Known rows, with every way that one mark hangs from another:
K{P}: .07  -.01  -.08  .04  .18  .17  -.02  .02  .10  .48  .11  -.14  .25  -.30  .06  .30  -.24  .03  -.18  .12  -.09  .04  -.05  -.41  .09  .47  -.23  -.24  -.04  -.58  .04  -.03  -.19
K{S{D R U}}: -.09  .06  .31  .12  -.14  .17  .18  -.52  .01  -.33  .02  .15  -.37  .16  .07  -.09  .07  -.20  -.05  -.02  -.10  .14  -.06  .27  .01  -.34  -.14  .27  .02  .14  -.12  -.13  .02
T{S V{C}}: -.02  -.06  -.24  -.50  .25  -.23  .02  .45  -.10  .39  .06  -.38  .72  -.28  -.01  .05  -.26  .01  .24  -.05  .42  -.22  -.13  .16  .10  .14  .38  -.13  -.03  -.13  .23  .37  .30
P{K{S{D R U}}}: .04  -.04  .22  .28  -.12  .07  -.04  .03  -.19  -.30  -.13  .21  -.30  .12  .06  -.09  -.01  -.07  -.17  -.16  -.03  .07  .08  .09  .03  -.19  -.07  .03  .01  .33  -.23  .05  -.09
V{C R{F}}: .26  .22  -.08  -.16  -.29  -.33  -.16  .08  -.42  .50  -.07  -.28  .49  .18  -.17  -.08  -.04  .27  -.01  .07  .23  .07  .05  -.51  .26  -.12  -.36  .05  .08  .29  .23  .45  .20
P{K{S{T}}}: .33  -.12  -.25  .10  .05  .01  -.04  .26  -.20  .08  -.20  .24  .17  .09  -.04  -.04  -.24  .10  .02  -.22  .11  -.16  .19  -.27  .06  .29  -.06  -.28  -.06  -.12  -.13  .13  -.18
T{S{D R{F} U}}: -.12  -.06  .10  .07  -.12  .11  -.12  -.31  .18  -.34  -.11  .12  -.13  .02  .04  -.01  .00  -.13  -.16  .10  -.10  .14  -.16  .41  .08  -.47  .13  .27  .06  .45  -.11  .01  .26
V{C R}: .26  .36  -.10  -.17  -.22  -.21  .05  .08  -.42  .57  .07  -.33  .57  .06  -.02  -.06  .03  .13  .21  .05  .26  .02  .01  -.54  .18  -.15  -.33  .10  .02  .04  .29  .44  .15
V{R}: .23  .20  -.05  -.03  -.07  -.03  .06  .17  -.05  .47  -.04  -.16  .39  -.06  -.08  .07  .09  .08  .13  .16  .02  -.06  .21  -.56  -.01  -.03  -.37  .02  -.01  -.15  .22  .22  .08
Z{F}: .41  -.05  -.47  -.13  .13  .06  -.13  .40  .28  .39  .09  .00  .43  -.07  -.19  .41  -.12  -.09  -.09  .27  .11  -.07  .15  -.07  -.10  .11  -.17  -.25  .14  -.55  -.10  .16  -.17
P{K{S{R T}}}: .04  -.04  -.09  .23  -.02  -.12  -.08  .16  -.22  -.18  -.30  .09  -.17  .15  -.04  -.09  .07  .05  .03  -.24  .07  -.08  .07  -.22  -.09  .16  -.03  -.10  -.06  .07  -.16  .06  -.19
V{R{F}}: .23  .10  -.01  -.02  -.11  -.13  -.12  .10  -.04  .43  -.11  -.05  .37  .09  -.20  .02  .14  .22  -.09  .26  .01  .03  .22  -.48  .10  -.04  -.43  .00  .03  .10  .14  .27  .11
T{S V}: -.07  -.18  -.19  -.38  .36  -.03  -.03  .53  .33  .30  -.06  -.24  .55  -.38  -.08  .16  -.16  .00  .13  .13  .19  -.19  .03  .11  -.04  .24  .34  -.19  -.06  -.33  .15  .20  .22
K{P S{R T U}}: -.22  .01  .10  .31  -.08  .02  .03  -.84  .29  -.38  .24  -.03  -.71  .14  .25  .00  .01  -.04  -.13  -.07  -.21  .20  -.15  .14  .03  .36  -.03  -.14  -.04  -.22  -.08  -.43  -.38
S{D R{F} T U}: .02  .14  .08  .26  -.39  .15  -.07  -.29  .07  -.55  -.11  .33  -.47  .37  -.05  -.05  .39  -.01  -.05  .04  -.39  .17  -.12  .16  -.20  -.51  .04  .39  .07  .59  -.10  -.27  .01
K{S{U}}: .17  -.05  .03  -.12  .00  .19  .13  -.43  .35  .04  .11  .06  .15  .11  .02  .14  -.35  -.07  -.08  .12  .03  -.13  .10  .09  .16  .16  -.05  -.22  -.04  -.28  -.03  .02  -.07
S{R{F} T}: .04  .11  -.15  .07  -.14  -.05  -.17  .00  .10  -.20  -.25  .10  -.07  .24  -.18  .05  .40  .10  .03  .06  -.22  -.01  -.13  -.18  -.22  -.04  -.10  .12  .01  .18  -.06  -.13  -.03
P{K}: .35  -.07  -.22  .04  .04  .06  -.12  .69  -.12  .34  -.22  .08  .53  -.11  -.11  .19  -.17  .04  -.07  .08  .09  -.22  .19  -.39  -.02  .14  -.12  -.27  -.03  -.16  -.03  .33  -.08
T{V{C}}: .11  .12  -.12  -.46  .05  -.17  .03  .55  -.17  .46  .05  -.33  .66  -.12  -.10  .19  -.05  .08  .17  .13  .22  -.20  .00  -.12  -.08  .13  .07  -.13  -.07  -.20  .26  .31  .10
S{D T}: .31  .17  -.19  .02  -.09  .33  .14  .10  -.20  .10  -.04  .32  .22  -.06  -.04  .01  .15  -.05  .22  -.03  -.11  -.01  -.09  -.26  -.16  -.25  -.09  .28  .02  -.04  .05  -.09  .04
K{P S}: -.04  -.10  .03  .01  .28  .15  -.01  -.37  -.04  .34  .13  -.16  .01  -.19  .08  .16  -.39  -.01  -.20  .01  .08  .06  -.01  -.18  .33  .57  -.28  -.25  -.01  -.61  -.04  -.17  -.26
T{S{D R} V{C}}: -.27  .09  .01  -.27  .05  -.21  -.01  .41  -.41  .00  .00  -.34  .20  -.24  .03  -.11  .11  -.11  .24  -.11  .27  .00  -.30  .31  -.04  -.38  .32  .33  .01  .27  .09  .14  .40
T{V}: .11  -.04  -.07  -.35  .17  .00  .03  .65  .18  .34  -.02  -.12  .49  -.21  -.17  .24  .04  .03  .08  .27  .03  -.23  .18  -.17  -.20  .19  .06  -.23  -.03  -.36  .12  .14  .00
S{D R T{V} U}: -.12  .20  .23  .15  -.27  .08  .09  .20  .13  -.50  .09  .15  -.44  .11  .03  -.07  .52  -.02  .18  .13  -.37  .08  -.01  .27  -.45  -.46  .25  .30  -.01  .34  .04  -.35  .01

Rows:
-.34  -.08  .04  -.11  .24  -.09  .03  .48  -.06  -.08  -.15  -.16  .05  -.34  -.02  -.04  .21  -.16  .13  .01  .06  -.06  -.09  .28  -.18  -.25  .26  .24  .00  .12  .00  -.03  .30
T{S{D R} V}
-.01  -.05  .24  .20  .04  .28  .16  -.62  .01  .04  .33  .11  -.31  -.12  .25  .00  -.36  -.07  -.31  -.03  -.07  .21  -.03  .16  .30  .16  -.18  .00  .06  -.28  -.08  -.21  -.23
K{P S{D U}}
-.05  -.10  -.10  -.12  .10  -.04  -.20  -.08  .19  -.03  -.26  -.10  .18  -.05  -.14  .11  -.03  -.05  -.10  -.01  .07  -.05  -.13  .05  .07  -.01  .05  .02  .00  .09  -.02  .11  .22
T{S{R{F}}}
-.36  -.16  .07  -.16  .16  -.12  -.17  .39  -.08  -.12  -.20  -.11  .03  -.24  -.15  .01  .23  -.04  -.05  .05  .06  .00  -.09  .31  -.10  -.21  .19  .23  .07  .33  -.04  .03  .31
T{S{D R{F}} V}
.04  .07  -.10  -.10  -.08  -.22  -.11  .45  -.02  .19  -.07  -.10  .14  .09  -.26  -.08  .35  .33  .15  .24  -.08  -.02  .29  -.25  -.20  .09  -.02  -.06  -.03  .14  .23  .07  .01
S{T{V{R{F}}}}
.27  -.18  -.06  .10  -.02  .06  -.08  .09  .05  .02  -.07  .14  .12  .10  .02  .06  -.39  .04  -.18  .00  .12  -.16  .22  -.08  .11  .17  .01  -.37  -.05  -.05  -.09  .20  -.18
P{K{S{U}}}
.25  -.13  -.01  .13  .12  .08  .02  .35  -.48  .20  -.17  .27  .21  -.06  -.04  -.08  -.23  .01  -.09  -.18  .21  -.12  .16  -.19  .16  .00  -.21  .01  .02  .03  -.15  .19  -.07
P{K{S{D}}}
-.06  .12  .08  .14  -.04  .13  .16  -.32  -.32  -.29  -.11  .21  -.32  .14  -.02  -.18  .19  -.10  .18  -.27  -.04  .11  -.14  .05  -.08  -.23  -.16  .40  .03  .12  -.14  -.28  -.02
K{S{D R T}}
.29  -.08  -.03  .27  -.15  .16  .03  .03  -.19  -.17  .00  .41  -.19  .16  .07  -.16  -.15  .03  -.06  -.20  .03  -.04  .09  -.02  .03  -.09  .03  -.04  .00  .21  -.16  .03  -.16
P{K{S{D T U}}}
-.32  .05  .35  .30  -.07  .15  .11  -.75  .01  -.25  .23  .04  -.67  -.05  .28  -.02  -.06  -.17  -.28  -.09  -.16  .33  -.13  .22  .15  .03  -.18  .14  .08  -.08  -.13  -.37  -.24
K{P S{D R U}}
-.15  -.09  .06  -.22  .06  -.24  .02  .20  .41  .14  .17  -.33  .19  -.15  .00  .02  -.04  .04  .11  .26  .08  -.09  .24  .19  .00  -.10  .30  -.18  -.02  .06  .25  .22  .21
T{S{U} V{R}}
.34  -.09  -.11  .24  .03  .11  .01  .34  -.51  .02  -.16  .36  .03  .08  -.01  -.20  -.09  .05  .01  -.26  .12  -.12  .12  -.20  .05  .07  -.07  .00  -.01  .12  -.16  .08  -.11
P{K{S{D T}}}
-.01  .01  .09  -.02  -.08  -.14  .14  -.20  .25  -.15  .22  -.05  -.25  .18  .00  -.16  .08  .14  .12  .12  -.03  -.03  .21  .13  -.13  .04  .09  -.18  -.06  -.03  .14  -.08  -.12
K{S{T{V{R}} U}}
-.29  -.06  .22  .25  .09  .03  -.08  -.49  -.36  -.05  -.01  .03  -.51  -.04  .04  -.05  -.02  -.01  -.39  -.18  -.08  .35  -.18  .01  .27  .18  -.39  .20  .09  .03  -.21  -.23  -.14
K{P S{D R{F}}}
-.04  -.11  .12  .07  .10  .15  .11  -.64  .28  .10  .33  -.05  -.21  -.03  .22  .15  -.43  -.01  -.32  .04  -.06  .08  .00  .05  .28  .52  -.13  -.33  .00  -.47  -.10  -.17  -.31
K{P S{U}}
.11  .02  .05  .00  -.14  .19  .14  .27  .17  -.19  .18  .23  -.08  .02  .02  .04  .21  .05  .17  .15  -.27  .00  .12  .17  -.33  -.30  .29  .14  .00  .14  .07  -.15  .01
S{D T{V} U}
-.10  -.20  -.03  -.31  .18  .01  -.01  .28  .61  .09  .13  -.14  .35  -.19  .01  .17  -.24  -.04  .04  .20  .04  -.20  .09  .39  -.06  .07  .50  -.29  -.09  -.17  .11  .17  .17
T{S{U} V}
-.27  -.02  .12  .18  .21  -.04  .01  -.45  -.06  .05  .05  -.22  -.32  -.10  .12  .13  -.09  -.06  -.19  -.12  -.03  .15  -.13  -.12  .13  .45  -.28  -.12  .00  -.44  -.08  -.26  -.26
K{P S{R}}
-.33  -.23  .09  -.18  .08  -.19  -.19  .08  .56  -.26  -.09  -.21  -.07  -.04  -.06  .13  .10  .01  -.18  .19  -.06  -.06  .01  .48  -.08  -.03  .42  -.14  -.05  .27  .01  .06  .19
T{S{R{F} U} V}
.02  -.08  -.14  .12  .17  .14  .06  -.39  -.02  .17  .18  -.03  -.19  -.05  .11  .01  -.26  .08  -.04  -.17  .03  .06  -.08  -.20  .13  .61  -.14  -.21  -.04  -.56  .01  -.24  -.32
K{P S{T}}
-.09  .16  -.15  -.20  -.19  -.37  -.19  .23  -.18  -.09  -.18  -.16  .01  .22  -.18  -.02  .38  .20  .13  .00  -.02  -.02  -.13  -.02  -.22  -.03  .18  .07  -.01  .40  .12  .00  .08
S{R{F} T{V{C}}}
-.12  .09  .03  -.29  -.07  -.36  .00  .16  .06  .24  .27  -.49  .31  -.05  .09  -.13  -.12  .09  .21  .12  .26  -.08  .02  .20  .15  -.17  .38  -.13  -.03  .20  .34  .39  .30
T{S{U} V{C R}}
.08  .19  .06  .06  -.06  .01  .17  .50  -.27  .14  .06  .05  .06  -.08  -.09  -.20  .40  .12  .31  .04  -.12  .05  .20  -.29  -.27  -.24  -.06  .28  .05  .16  .18  -.06  .12
S{D T{V{R}}}
.22  -.03  -.06  -.04  -.07  .20  .18  -.48  .35  -.12  .18  .19  -.08  .26  .06  -.02  -.26  .00  .09  .07  -.06  -.07  .09  .11  .06  .11  .08  -.17  -.05  -.21  .00  -.12  -.16
K{S{T U}}
-.03  .09  .18  .07  .02  .12  .14  -.25  -.20  -.12  -.12  .11  -.11  -.02  .00  -.07  .09  -.19  .01  -.14  .04  .04  -.14  .03  .04  -.16  -.30  .33  .03  -.01  -.14  -.14  .09
K{S{D R}}
-.09  .00  .18  .04  -.02  .03  -.03  -.33  -.28  -.15  -.25  .16  -.22  .16  -.13  -.09  .09  -.07  -.16  -.08  .02  .15  -.07  .07  .12  -.17  -.37  .34  .06  .24  -.16  -.11  .07
K{S{D R{F}}}
.14  .01  .02  .34  -.05  .00  -.03  .17  -.46  -.24  -.28  .30  -.33  .11  .01  -.24  .13  -.05  .05  -.32  .05  .01  .06  -.12  -.07  -.12  -.10  .15  .00  .29  -.21  -.09  -.12
P{K{S{D R T}}}
.25  .02  -.05  -.01  .05  .24  .23  -.19  -.29  .02  -.01  .32  .06  .03  -.03  -.16  -.09  -.03  .14  -.21  .03  -.06  -.02  -.07  .06  .00  -.16  .23  .02  -.11  -.03  -.14  -.05
K{S{D T}}
-.05  -.04  .09  .10  .20  .21  .15  -.36  -.28  .29  .16  .08  -.05  -.23  .15  .04  -.25  -.06  -.25  -.13  .04  .17  -.09  -.13  .30  .33  -.33  .06  .04  -.40  -.06  -.17  -.17
K{P S{D}}
-.33  -.13  .00  -.28  .28  -.21  -.07  .46  .23  .00  -.15  -.34  .18  -.28  -.03  .13  .10  -.09  .15  .05  .10  -.12  -.07  .21  -.15  .06  .35  -.06  -.05  -.13  .02  .06  .26
T{S{R} V}
-.10  -.03  .01  -.08  -.02  .07  -.02  -.26  .54  -.18  -.02  -.10  -.02  -.01  .10  .13  -.10  -.19  -.02  .09  -.05  -.05  -.18  .29  .00  -.19  .26  -.02  -.02  .00  -.02  .04  .15
T{S{R U}}
-.18  .00  .03  .24  .09  -.01  .02  -.53  -.05  -.15  .09  -.08  -.52  .01  .16  .01  .02  -.01  -.05  -.24  -.09  .17  -.17  -.11  .02  .48  -.15  -.07  -.01  -.35  -.05  -.39  -.32
K{P S{R T}}
.04  .10  -.01  .11  -.35  .06  -.15  -.28  .39  -.49  -.09  .17  -.36  .40  -.08  .08  .26  .03  -.06  .17  -.35  .06  -.08  .09  -.21  -.21  .10  .02  -.02  .38  -.01  -.15  -.05
S{R{F} T U}
.13  -.21  -.06  .06  .02  -.08  -.03  .37  .13  -.11  .02  .16  -.09  .14  .00  -.05  -.17  .15  -.04  -.04  .03  -.20  .25  .10  -.11  .27  .25  -.44  -.08  .05  -.03  .11  -.26
P{K{S{T{V} U}}}
.22  .16  -.31  -.31  -.08  -.10  .04  .48  -.17  .22  .05  -.20  .47  .02  -.08  .03  .10  .14  .33  .01  .12  -.16  -.03  -.15  -.18  .04  .21  -.07  -.06  -.12  .23  .12  .04
S{T{V{C}}}
-.09  -.11  .01  -.01  -.04  .01  -.20  -.35  .48  -.31  -.13  -.03  -.04  .09  -.01  .11  -.04  -.07  -.17  .10  -.08  .00  -.09  .34  .06  -.14  .17  -.08  .02  .22  -.11  .09  .15
T{S{R{F} U}}
-.01  .23  .09  .27  -.36  .26  .10  -.21  .11  -.50  .03  .27  -.43  .22  .11  -.05  .43  -.13  .16  .00  -.39  .09  -.09  .10  -.32  -.59  .06  .37  .02  .35  -.06  -.26  .01
S{D R T U}
-.18  .05  .12  .08  -.04  .18  .04  -.24  .16  -.30  -.01  .10  -.14  -.06  .14  -.02  .03  -.26  .01  .00  -.08  .05  -.20  .35  .01  -.49  .17  .26  .04  .26  -.08  -.04  .23
T{S{D R U}}
-.24  -.14  .14  .19  .13  -.09  -.14  -.52  -.07  .04  -.06  -.12  -.37  .02  .03  .07  -.11  .06  -.43  -.04  -.02  .20  -.11  -.04  .27  .45  -.33  -.13  .06  -.17  -.11  -.19  -.21
K{P S{R{F}}}
-.07  .08  -.11  -.35  .07  -.44  -.01  .48  -.24  .46  .07  -.55  .53  -.20  -.02  -.12  -.08  .14  .26  .00  .42  -.12  .00  -.09  .12  .00  .19  -.05  -.02  .09  .33  .43  .34
T{S V{C R}}
-.02  .14  .23  .22  -.19  .15  .13  -.53  .04  -.51  .05  .27  -.56  .30  .11  -.19  .16  -.15  .08  -.09  -.17  .16  -.07  .27  -.12  -.37  -.01  .30  .01  .22  -.10  -.32  -.03
K{S{D R T U}}
.04  -.12  -.14  -.19  .19  -.03  .09  .08  .04  .06  .02  -.04  .13  .00  -.06  .01  -.10  .08  .19  -.02  .09  -.15  .16  .03  -.10  .38  .10  -.16  -.07  -.28  .08  -.08  -.09
K{S{T{V}}}
